What can hang from each mark
T: A P
M: F X
G: A
N: X
P: E K T
E: G N
C: K X
X: C M N
Q: F
K: C P
A: G T
F: J M Q

Every row comes from one small tree of marks. The marks that hang from a mark follow it in brackets, in alphabetical order. Every link used is in the known rows. Which tree was each row made from?
(in the rows, 128 means zero)
Known rows
Q{F{J M{X{C}}}}: [108 142 183 167 148 158 132 170 153 165 171 101 118 160 107 139 146 154
 147 130 146  99 165 119 109 125 125 171 101 151 113 116 109  99 136 113
  83 115 137 145 187 126 165]
C{K{P{E{G} T}}}: [141 107 147 120 180 105 148 116 144 177 154 129  85 130 108 151 141 125
 133 157 164 127 120 156 118 162 121 171 167  85 149 135  95 116 134 125
 136 112 121 129 142 102  66]
G{A{T}}: [174 156 178 173 186 132 129 127 142 128  97 119 129 137 120 127 181 140
 132 150 157 138 124 104 123 135 123 116 128 154 152 117 117  85 172 133
 111 129 142 176 138 131 118]
C{K{P{E}} X{M{F}}}: [111 106 168 145 182 122 122 105 138 174 164 120  86 138 115 163 147  88
 153 125 183 119 133 140  93 175  97 147 141  68 128 125  89 104 117 170
 123  94 106 155 164  93  50]
T{P}: [154 135 151 142 164 121 119 142 155 160 133 132 122 141 123 107 150 106
 149 162 153 118 119  96 114 142 130 150 114 161 136 157 122 102 142 118
 122 114 148 124 155 149 103]
X{C{K{P{E{G} T}}} M N}: [ 95 112 204 127 204 163 140  94 198 184 170  63  96 185 107 167 172  56
 111 139 175 139 153 182  86 203  73 179 133  91 123 119 133 106 176  95
 169 117 109 108 167  77  46]
M{F{J} X{C{K{P{T}}} N}}: [107 130 219 161 186 167 143 125 176 152 167  55  97 166  90 160 176 138
 133  87 153  69 132 130 102 162  85 188  83  97 119 117 110 102 158  97
 131 113 131 144 206  74 102]
P{E{G{A} N} K{C{X}} T}: [160  95 147  95 162 140 178 106 158 197 135 131  90 141 125 179 113 139
 137 140 174 173  99 210 104 151  65 152 175  64 162 111 103  84 130 109
 131 117 137 120 155  53  84]
K{P}: [146 129 137 143 172 118 126 143 132 148 156 131 117 148 107 136 152 124
 110 161 161  95 130 104 116 143 140 147 128 153 142 130 118 120 120 108
 137 105 146 126 144 136  80]
F{J M{X{C N}} Q}: [ 79 133 181 180 135 154 132 168 170 182 206  90 145 212  97 157 163 164
 144 127 140  97 189 131 111 111  92 183  80 207 124 110 110  88 162  66
  99 100 137 125 209 126 181]
G{A{T{P{E{N} K{C}}}}}: [187 119 182 143 178 129 131 119 157 153  93 136 115 132 112 140 166 129
 142 167 157 134  98 110 108 134  92 153 138 135 165 133 106  74 169 128
 123 126 143 143 155 115  96]
X{C M}: [114 143 167 148 170 182 121 116 171 167 160  77 136 179 127 157 174  88
 103 146 167 135 160 154  96 174 110 135  99 147 120 108 137  97 159 124
 143 114 131 120 157  99  78]
F{J M{X{N}} Q}: [ 86 130 171 183 129 137 132 176 154 173 201 103 135 201 101 150 150 170
 153 122 138  93 181 122 115 103 104 178  85 210 127 105 105  90 158  70
  90 100 136 133 208 133 195]
C{K{P{E T{A}}} X{N}}: [127 118 178 128 203 104 151  98 152 183 163 131  98 145 100 147 141  78
 162 116 182 145 106 150 103 179  82 156 167  71 124 136 106 106 142 111
 136  95 117 138 150 102  67]
E{G}: [147 123 138 148 149 121 129 155 143 152 114 108 118 162 151 134 139 132
 115 163 150 150 150 152 123 138 132 138 134 147 129 133 130 116 133 107
 116 133 147 128 142 131  96]
F{J M{X{C{K{P{E}}}}} Q}: [ 89 116 171 167 134 141 131 155 155 193 217 121 134 187  88 174 155 178
 140 146 140  90 180 128 108 111  96 206 102 180 138 118  78  98 148  99
 100  88 126 126 206 112 150]
G{A{T{P{E K}}}}: [183 137 182 153 183 139 131 123 162 149  98 135 106 126 124 121 168 119
 147 153 151 136 101  99 110 135 107 143 133 134 165 142  99  84 177 145
 122 117 136 166 149 124 108]
X{C M N}: [ 95 147 197 148 185 180 123 114 196 163 156  57 130 198 118 148 180  55
 105 125 168 132 161 162  88 190  92 140  92 142 111 103 160  97 177  88
 157 115 128 113 163 101  85]
X{C{K{P{E}}} M}: [110 119 176 136 183 160 120 101 169 182 171  95 115 166 108 171 172  82
 106 153 169 122 152 156  87 186 100 168 128 109 130 118 115 105 154 141
 155 103 113 115 154  88  43]
G{A{T{P{E{N{X{C}}} K}}}}: [177 117 208 146 173 153 126 114 160 147  99 128 131 148 110 134 167 116
 141 152 154 153 108 110 108 143  69 146 129 128 161 147 103  83 174 128
 125 132 148 151 156 104 103]
A{G T{P{E{N{X}} K}}}: [206  76 180 107 155 129 123 151 133 149 105 112  94 152 133 144 149 109
 119 190 159 140 110  99 121 139  62 166 111 112 152 172 116  88 172 151
 133 117 149 135 167 133 114]
F{J Q}: [107 142 135 155 141 144 129 174 136 176 179 136 137 167 102 150 159 155
 131 153 123 109 154 123 126 108 138 164 114 196 142 136 104  96 134  87
 105 111 157 129 158 138 159]
X{C{K} M}: [101 134 180 149 179 164 119 104 170 175 154  73 131 168 120 160 174  91
 116 145 169 134 160 166  92 189 103 144 122 120 119 111 128  92 160 143
 139 114 115 119 149  94  68]
P{E K{C{X}} T{A{G}}}: [188 111 129  72 165 146 185 110 147 206 155 139  75 141 144 177 124 109
 123 136 174 160  79 178 105 144  81 175 140  69 146 119 119  84 161 118
 152  80 138 117 161  90  99]
C{K{P} X{M}}: [105 115 163 159 193 114 122 113 129 174 177 112 121 149 110 157 150  96
 141 145 195 126 147 139  98 182  95 129 163 102 121 126  96  95 116 162
 125  96 110 139 147 107  52]
A{G T{P{E K}}}: [210  95 160 114 171 129 129 152 142 153 112 111  78 137 145 138 160 106
 115 192 158 125 111  95 119 140  92 167 112 113 153 170 112  91 178 161
 140 102 139 143 161 148 107]
F{M Q}: [102 129 132 156 126 111 126 150 136 178 175 130 124 172 122 136 148 150
 168 155 148 116 164 127 122 106 134 148 106 194 138 118 123  92 139  88
  94 105 134 133 167 152 165]
T{A{G} P}: [183 125 170 136 174 121 123 151 141 162 100 130 122 159 151 128 154  88
 147 176 147 143 113  86 113 124 110 186 105 173 130 184 156 105 182 105
 125 107 157 119 167 170 104]
G{A{T{P{K{C}}}}}: [181 136 173 153 189 131 133 121 155 148 106 130 117 130 117 127 180 130
 137 171 161 130 102  99 109 135 105 144 134 151 160 136 109  70 171 129
 125 124 145 148 151 131 100]
A{G T{P{E{N} K{C{X}}}}}: [205  77 162 107 168 115 129 145 135 162 113 116  96 144 132 155 152 114
 118 205 174 136 110 111 112 143  64 165 121 105 147 165 115  77 156 157
 136 108 143 124 166 139  92]
F{J}: [131 146 140 159 157 143 134 167 140 156 154 117 132 160 106 146 149 144
 105 139 137 112 144 130 118 128 134 155 119 170 133 124 102 102 134 119
 116 109 151 131 153 127 140]

Write each row's tree
[146  88 135 101 175 125 153 115 146 189 187 135 103 165 101 192 135 118
 113 181 201 146 121 168  97 160  71 170 152  98 144 107 103  97 113 103
 146 109 137 100 173  75  35] | K{C{X{M}} P{E{G N} T}}
[195  93 149 121 160 120 135 136 158 170 118 132  92 134 136 138 148 115
 133 189 172 149 101 120 108 141  81 163 136 110 143 157  82  80 148 146
 134 110 136 131 163 118  80] | A{T{P{E{G} K{C{X}}}}}
[ 83 132 207 149 193 161 122  99 190 173 150  55 125 188 112 153 182  56
 117 121 170 133 163 174  86 205  86 149 116 115 110 108 151  92 175 105
 153 118 113 111 157  99  74] | X{C{K} M N}
[193  98 157 127 160 127 133 141 163 158 105 121  84 131 140 130 146 114
 137 184 153 140 102 112 113 136  99 168 131 115 152 166  88  92 163 146
 132 111 134 136 158 119  96] | A{T{P{E{G} K}}}
[167 126 144 123 192 128 154 135 130 158 156 124 104 150 116 154 153 116
 121 166 167 117 106 110 118 136 119 171 128 140 146 145 135 113 153  96
 142 100 150 129 156 128  90] | K{P{T{A{G}}}}
[128 113 188 134 188 136 140 101 162 175 136 107 124 151  99 167 160 123
 123 158 159 144 133 169 107 173  90 168 161  98 147 138 117 110 144 109
 138 129 129 120 143  85  50] | X{C{K{P{E{G{A} N} T}}}}
[ 96 131 153 184 122 137 130 179 141 176 201 117 139 190 106 156 146 193
 154 136 139  92 181 117 120  93 115 177  88 212 134 108  92  91 149  93
  82  99 138 140 205 128 194] | F{J M{X} Q}
[ 89 132 165 181 125 155 130 169 153 183 209 105 150 200 104 162 159 184
 141 140 139  98 185 125 115 101 102 180  83 208 129 113  94  91 151  87
  91 100 140 129 204 122 178] | F{J M{X{C}} Q}
[190 103 168 135 163 117 120 135 155 147 102 130 107 133 117 129 155 116
 149 180 156 134 104  94 117 136 100 162 116 129 148 157 103  91 164 138
 122 120 137 143 161 120 102] | A{T{P{E{N}}}}
[158 110 156 115 189 106 149 116 132 176 146 133  85 132 114 160 148 113
 132 154 162 124 109 136 115 157 113 184 153  91 146 142 115 113 155 128
 140 101 125 130 147 116  76] | C{K{P{E T{A{G}}}}}
[ 97 138 178 167 177 158 128 137 161 153 160  81 114 177 122 148 154  81
 145  98 170 128 150 144  97 163  89 126  98 121 112 114 119  90 137 122
 119 104 129 152 179 107 112] | C{X{M{F{J}} N}}
[124 132 172 175 148 118 132 143 157 147 153  85 121 183 123 129 142 140
 146 109 166 103 163 127 111 137 112 140  86 162 119  86 132  99 163  99
 104 105 123 140 189 125 148] | F{M{X{N}}}
[ 98 134 157 162 150 173 120 149 150 163 166  96 103 169 123 161 166 119
 144 131 141 102 154 125 105 127 127 163  82 160 134 118 116  91 149 117
 108 110 137 147 185 107 133] | X{M{F{J Q}}}
[181  85 166  81 148 155 176 120 141 182 128 128  87 156 131 172 108 106
 139 117 154 165  80 173 112 138  63 177 133  72 154 140 133 102 174 104
 134 104 146 125 162  72 130] | P{E{N{X}} K T{A{G}}}
[100 131 197 170 142 163 120 142 151 169 165  87 118 164 111 163 176 173
 148 106 137  80 151 123 112 129 108 179  74 130 118 125 104  97 148 108
 100 118 141 148 199  91 120] | M{F{J Q} X{C{K}}}
[140 113 150 130 172  98 127 119 138 170 145 139  97 129 101 146 147 117
 125 148 157 108 123 131 112 163 133 164 153 101 141 129 101 116 128 137
 135 105 121 130 136 120  68] | C{K{P{E}}}
[138  77 154  89 113 148 138 121 147 192 144 138  89 165 112 178 125 118
 127 130 154 130 111 168  95 135  77 172 114  95 149 104 115  83 130 100
 132 117 146 108 174  70 106] | P{E{N{X{M{F{Q}}}}} K{C}}
[140 114 161 137 202  98 146 114 115 177 165 123 112 139 114 156 145 111
 150 149 188 140 116 136 116 167  89 146 168  91 127 151 111  99 130 138
 125  95 128 137 145 122  68] | C{K{P{T{A{G}}}} X}
[133 137 174 162 130 141 118 146 139 148 143 109  98 151 134 131 160 167
 169 104 147  79 136 101 121 115 137 143  60 137 124 111 129 103 144 100
  95 116 145 165 192 109 129] | M{F{Q} X}
[126 142 197 177 156 154 128 156 164 132 136  73 101 170 116 137 158 145
 134  74 143  72 139 112 110 133 112 162  59 132 115 105 121 105 156  95
 110 116 143 158 206 102 139] | M{F{J} X{N}}
[179 122 144 105 180 132 155 128 139 168 157 144  86 144 116 158 146 107
 121 156 159 124 100 118 114 137 119 186 125 115 153 135 123 124 158 102
 147  93 143 133 158 118  84] | K{P{E T{A{G}}}}
[ 87 132 221 169 154 164 121 138 173 165 163  71 111 179 102 154 178 146
 150  90 136  80 154 129 107 141  96 180  68 128 112 123 119  96 160  80
 111 122 138 143 205  95 127] | M{F{J Q} X{C{K} N}}
[141 125 136 111 195 110 158 112 144 173 197 129 108 158  83 157 159 112
 112 161 203 112 108 133 107 166  94 146 140 123 134 104 116  87 112  77
 158 106 150 102 161 117  61] | K{C{X{N}} P{T}}
[124  93 175 119 143 154 116 126 145 165 164 134 110 174  94 167 153 106
 127 150 152 113 133 120 102 141  91 177 102 125 147 131 119 117 128  93
 135 117 148 127 176  92  73] | K{P{E{N{X{C M{F{Q}}}}}}}
[112 112 147 122 153 143 142 124 155 188 162 107  93 163 128 160 148 102
 134 126 173 114 122 161  93 150  96 143 119 115 128 107 123  70 127  99
 135 102 138 114 169 105 102] | P{K{C{X{M{F{Q}} N}}}}
[108 136 223 171 170 163 127 133 176 149 141  54 110 171 107 152 173 137
 130  80 145  80 145 135 104 158  91 173  73 106 108 112 118  99 160 102
 118 119 133 144 201  87 111] | M{F{J} X{C{K} N}}
[201 113 165 137 180 118 117 155 131 136 111 100 101 147 140 129 175 116
 119 206 164 123 126  76 128 138 102 152 100 149 142 171 128  89 175 148
 130 117 147 142 160 167 109] | A{G T{P}}
[110 126 174 150 130 172 120 146 129 155 170 112 119 187 115 147 160 114
 131 120 150 129 149 118 112 133  99 147  78 157 132 116 110  92 143 106
 112 128 157 145 182 107 139] | N{X{M{F{J Q}}}}
[158 108 172 146 184 100 126 122 141 157 117 130  95 130 111 148 160 128
 125 167 159 131 125 126 114 152 115 166 167 102 152 138  93 107 147 144
 128 122 122 148 137 118  62] | C{K{P{E{G{A{T}}}}}}
[149 114 189 115 169 144 142 114 125 166 160 111 131 178 108 155 164 102
 108 148 170 153 125 131 119 163  74 160 122 115 127 142 129 104 157 103
 142 127 155 118 154 115  83] | N{X{C{K{P{T{A{G}}}}}}}
